Known rows, with every step that occurs:
vaso, zuzul: [-1.24 -1.24 -1.96  0.12 -3.01  0.66 -0.08 -0.42 -0.04  0.61 -1.01 -2.47
 -1.04 -1.06 -1.23 -0.53  0.46 -0.28  1.44 -0.78  0.44 -1.09  0.16]
viro, nurigo, peko: [ 0.58  0.12 -1.04  0.25 -0.30 -0.59  1.14  0.32 -0.27 -1.99 -0.05 -0.10
 -1.52 -1.29 -0.81  0.67 -0.91 -0.17  1.04 -1.95 -0.63  0.63  0.69]
viro, nurigo, nenub, fuzu, peko: [ 0.86  3.89  2.88  0.76 -0.49  0.74 -0.35  0.67 -0.22 -2.07  3.10  1.30
 -0.52 -0.77  1.70  1.57 -0.97  2.27 -0.23  0.93  0.07  1.16  1.33]
viro, nurigo, peko, fuzu: [ 0.31  0.30 -0.23 -0.18  4.48 -1.17 -0.16  0.32  0.11 -0.32 -0.36 -0.22
 -1.73 -0.33 -0.40  0.93 -1.59  0.03  0.41 -2.60 -0.61  0.97 -1.57]
nurigo, nenub, fuzu: [ 0.26  2.35  0.49  0.44 -2.41  1.23 -0.93  0.54  0.07  0.72 -0.19  0.30
  1.64 -0.11  0.41 -0.02 -0.08  0.58  0.00  2.67  0.56 -0.26  2.64]
nenub, nurigo, peko: [ 0.24 -2.36 -2.76  0.75 -1.36 -1.10 -0.59  0.53 -0.57 -0.33 -0.15 -1.74
 -0.27 -0.33 -1.05 -0.53 -0.03  0.03  0.88  0.87  0.54  0.31  1.58]
zuzul, vaso: [ 0.08 -0.10 -2.72  0.12 -3.92  0.56  1.00 -0.85 -0.58 -1.02 -2.18 -2.86
 -1.05 -0.92 -0.53 -0.19  1.31 -0.80  1.17 -0.92  0.15 -1.54  2.35]
nenub, tegukom: [ 0.04 -0.91 -2.36  0.19 -0.74  0.57  0.89 -0.18 -0.35  0.03  0.49 -0.46
  0.28 -1.31  0.12  0.12  0.50 -0.70  0.52 -0.05  0.81 -0.79  2.19]
nurigo, nenub: [-0.05  2.54 -2.19  0.37 -3.85  0.93  0.86 -0.08  0.06 -0.31 -2.13  0.63
  1.10 -0.57  0.07  0.44  0.30 -0.55  0.74  1.45  0.11 -0.32  1.00]
momaf, felol, peko, fuzu, nenub, tegukom: [ 0.60 -1.35  0.27 -0.90  5.08 -0.82 -0.03 -0.48  0.15  1.36  2.58  2.35
 -0.35  0.00  0.92 -0.61  0.53  0.14 -2.06 -0.50 -0.44 -0.18 -1.04]
fuzu, nenub, nurigo, peko, felol: [ 0.97 -2.47  1.38  0.30  0.59 -0.79 -0.66  0.18  0.08  0.46  0.94 -0.64
  1.37  1.08 -0.25 -1.30  0.35 -0.39 -0.32  1.61 -0.66  0.23  1.92]
felol, peko, fuzu, nenub: [-0.66  1.17  1.41 -0.82  1.00 -0.66 -1.20 -0.42  0.01  1.13 -0.66  0.65
  0.49  1.05  0.35 -0.09  0.85 -0.07 -0.72 -0.95 -0.21  0.33 -2.75]
momaf, zuzul, vaso: [ 1.13  0.31 -0.45  0.15 -4.15  1.36  1.82 -1.03 -0.15 -0.89 -1.92 -2.17
 -1.54 -0.75 -0.92 -0.62  1.16 -1.73  1.83  0.06  0.24 -0.10  2.51]
nurigo, peko: [-0.03 -0.88 -3.10  0.15 -2.80 -0.41  0.44  0.32 -0.50 -0.85 -0.41 -0.96
 -1.05 -0.66 -0.82 -0.74 -0.42 -0.97  1.27 -0.28  0.16 -0.24  1.14]
viro, nurigo, nenub: [ 0.45  3.56  0.10  0.46 -0.76  0.86  1.56 -0.13  0.26 -1.59 -1.52  1.46
  0.50 -1.23  0.07  1.91 -0.21  0.49  0.46 -0.22 -0.63  0.65  0.53]
peko, felol: [-0.24 -0.68 -1.10 -0.21 -1.51  1.32  0.96 -0.82  0.87 -0.57 -2.05 -1.81
  0.87  0.20 -0.23 -0.60  0.50 -2.33 -0.14 -0.58  0.01 -1.30 -0.55]
peko, fuzu: [-0.47  0.63 -2.75 -0.55  1.66  0.10 -0.45 -0.49  0.45  0.61 -2.16 -1.55
 -0.05  0.19 -0.33  0.27  0.04 -1.37  0.27 -1.46  0.45 -0.57 -1.51]
nurigo, nenub, fuzu, peko: [ 0.23  2.69  0.59  0.67 -3.63  0.85 -1.14  0.66 -0.45 -0.88  2.28  0.50
  0.15 -0.04  1.68  0.12 -0.21  1.39  0.09  2.60  0.87  0.22  1.68]
nenub, nurigo, peko, felol: [ 0.33 -3.39 -0.69  0.68  0.16 -0.40 -0.56  0.28  0.38  0.14 -0.21 -2.21
  0.47  0.86 -0.62 -1.06 -0.20 -0.95 -0.19  0.78  0.07 -0.18  0.45]
varig, momaf: [-1.28 -0.18 -3.73 -0.68 -4.50  0.71  1.24 -0.84  0.88 -0.73 -1.98 -0.92
  0.54 -1.38 -0.70 -0.35  0.62 -0.17  0.86  0.08  0.97 -1.42  0.15]
felol, peko, fuzu, nenub, tegukom: [-0.13 -0.14  2.17 -0.51  2.65 -0.66 -1.06 -0.14 -0.31  2.27  1.56  1.61
  0.75  0.64  1.38 -0.02  0.72  0.77 -1.19 -0.18  0.18  0.36 -1.52]
varig, viro, nurigo: [-0.10  0.88 -0.69  0.69 -0.80  1.54  2.15 -0.58  0.08 -2.98 -1.97  0.36
  0.10 -1.71 -0.08  1.55 -0.23  0.67  0.14 -3.80 -1.17  0.47 -1.35]
felol, peko, nurigo, nenub, fuzu: [-0.47  0.82  5.41  0.33 -1.15  0.80 -0.93  1.07  0.02  1.51  0.50  1.32
  0.56  1.26  0.11  0.15 -0.84  1.21 -0.65  1.82  0.46  0.23 -1.14]
fuzu, peko, nurigo, nenub, tegukom: [-0.14  0.31  1.56  0.62 -0.98  0.18  1.21  0.66 -0.89 -0.01  2.76  1.85
 -0.97  0.04  1.44  0.78 -0.69  1.03  0.49  1.55  0.63  0.27  0.17]
peko, nurigo, nenub: [-0.51  1.21  0.79  0.07 -1.37  0.64  1.47  0.28  0.07  0.36 -1.78  0.79
  0.26  0.38 -0.64  0.76 -0.57 -0.43  0.91  1.06 -0.09 -0.25  0.11]

Rows:
[ 0.59 -1.23 -0.79  0.35 -0.57 -1.55 -0.69  0.48 -0.85 -0.06  0.94 -0.01
  0.72 -0.06 -0.60 -0.80  0.62  0.73  0.77  1.64 -0.35  0.76  3.57]	fuzu, nenub, nurigo, peko
[-0.16  1.46 -0.45 -0.95  2.15 -0.35 -0.52 -0.53  0.12  0.89 -0.98  0.13
  1.01  0.39  0.03  0.08  0.68 -0.61  0.15 -0.52 -0.44 -0.20  0.22]	peko, fuzu, nenub
[ 0.79  1.77  5.30  1.46 -0.56  2.25  0.07  0.26  0.58 -2.24  2.09  1.82
  0.92  0.44  2.86  1.07 -1.27  2.13 -1.88 -0.42 -1.01  1.13 -1.84]	varig, viro, nurigo, nenub, fuzu, peko, felol
[-0.46 -0.46  2.52 -0.13  0.27  0.31 -0.27  0.62 -0.49 -0.89  2.95 -1.36
 -1.53  0.47  0.04 -0.12 -0.77  0.50  0.46 -0.04  0.81 -0.29  0.87]	nenub, fuzu, peko, nurigo
[-0.96  0.29 -0.91 -0.45  0.31 -0.09 -1.08 -0.39  0.39  0.83 -1.65 -0.91
 -0.28  0.73 -0.03  0.15  0.23 -0.89 -0.59 -2.01  0.65 -0.15 -4.35]	felol, peko, fuzu
[-0.54 -2.13 -1.02 -1.22  3.47 -1.41 -0.79 -0.80  1.35  1.06  0.66  1.17
  0.70  0.13 -0.17 -0.79  0.99  1.23 -2.14  0.50  0.08 -0.37 -2.29]	varig, momaf, felol, peko, fuzu, nenub, nurigo
[-0.31 -0.40  0.87 -0.30 -0.09  0.20  1.97  0.13  0.52 -0.26 -0.59  2.45
 -1.19  0.31 -0.66  0.01 -0.45 -0.74 -0.94  0.27 -0.66 -0.50 -2.39]	momaf, felol, peko, nurigo, nenub
[-0.46 -0.21  1.61 -0.24  2.82 -1.07 -2.24 -0.21  0.05  1.46 -0.05 -0.09
  1.31  1.33  0.13  0.20  1.23  0.77 -1.13  0.05  0.21  0.88 -2.10]	felol, peko, fuzu, nenub, nurigo
[ 0.04  0.06 -0.10 -0.34  4.28 -0.94 -1.39 -0.31  0.07  1.32 -0.50 -1.01
  1.71  0.65 -0.29  0.28  1.08  0.27 -0.27  0.27 -0.03  0.44  0.95]	peko, fuzu, nenub, nurigo
[ 0.45 -0.04 -0.23 -0.19 -0.30  0.15  0.76 -0.26 -0.74  0.44  1.49  1.03
  1.12 -1.11  0.56 -0.24  1.23  0.27  0.34  0.88  0.04 -0.30  3.62]	fuzu, nenub, tegukom
[ 0.50  0.48  2.11  0.17  3.28 -0.76  0.24  0.06 -0.33 -0.69  0.05  2.36
 -0.22  0.08  0.61  0.76 -1.28  1.63 -0.27 -3.03 -2.19  1.80 -1.83]	varig, viro, nurigo, peko, fuzu, nenub
[ 0.11 -2.20 -2.16  0.30  3.27 -1.62 -2.03  0.48 -0.18  1.07 -0.35 -1.96
 -0.34  0.77 -0.70 -0.18 -0.55 -0.16  0.17 -0.01  0.58  0.57 -0.62]	nenub, nurigo, peko, fuzu
[-0.14  0.71 -0.49  0.14 -2.64  0.57 -0.97  0.32 -0.43 -1.52  2.70 -1.62
 -0.75 -0.42  0.90 -0.38  0.21  0.38  0.32  0.36  1.09 -0.26  1.89]	nenub, fuzu, peko
[ 0.33 -1.39 -0.20 -0.61  5.71 -1.41 -1.02 -0.46  0.41  0.57  0.99  0.80
  0.25  0.69 -0.23 -0.38  1.15  0.10 -2.04 -0.17 -0.43  0.30 -1.59]	momaf, felol, peko, fuzu, nenub, nurigo
[-0.03  1.00  3.63  0.13  0.13  1.01 -0.23  0.92  0.11  1.33 -0.09  0.61
  0.83  0.63 -0.28  0.37 -1.06  0.70  0.17  2.14  0.26 -0.14  1.75]	peko, nurigo, nenub, fuzu
[-0.18 -0.89 -2.59 -0.32  1.14 -1.11 -1.02  0.21 -0.06  0.76 -0.98 -0.99
 -1.05  0.37 -0.48 -0.51 -1.03 -0.91  0.62 -0.99  0.15  0.00 -1.24]	nurigo, peko, fuzu
[ 0.24 -2.02 -1.13  0.10 -2.16  0.18  0.27 -0.04  0.43 -0.24 -0.85 -1.41
 -0.21  0.67 -0.32 -1.37 -0.63 -2.00  0.19 -0.19 -0.29 -0.70 -0.45]	nurigo, peko, felol
[ 0.22  0.21 -0.35 -0.64  1.71 -1.54 -1.05  0.19 -0.39  1.14  0.19  0.65
 -0.12  0.87 -0.06 -0.81 -0.41 -0.27  0.51 -0.05 -0.65  0.46  0.53]	nurigo, peko, fuzu, nenub
[ 0.31 -1.77  1.65  0.04  1.59  0.16  2.00  0.37  0.12  0.85  1.67  3.42
 -0.91 -0.18  0.13  0.10 -0.57  0.05 -1.38  1.07 -0.06 -0.43 -1.23]	momaf, felol, peko, nurigo, nenub, tegukom
[-1.11 -1.14  1.55 -0.31 -1.56  0.22  0.88  0.02 -0.04 -0.17 -1.21 -0.45
 -0.99  0.57 -1.17  0.20  0.10 -0.84  0.12 -1.59  0.27 -0.34 -2.84]	felol, peko, nurigo
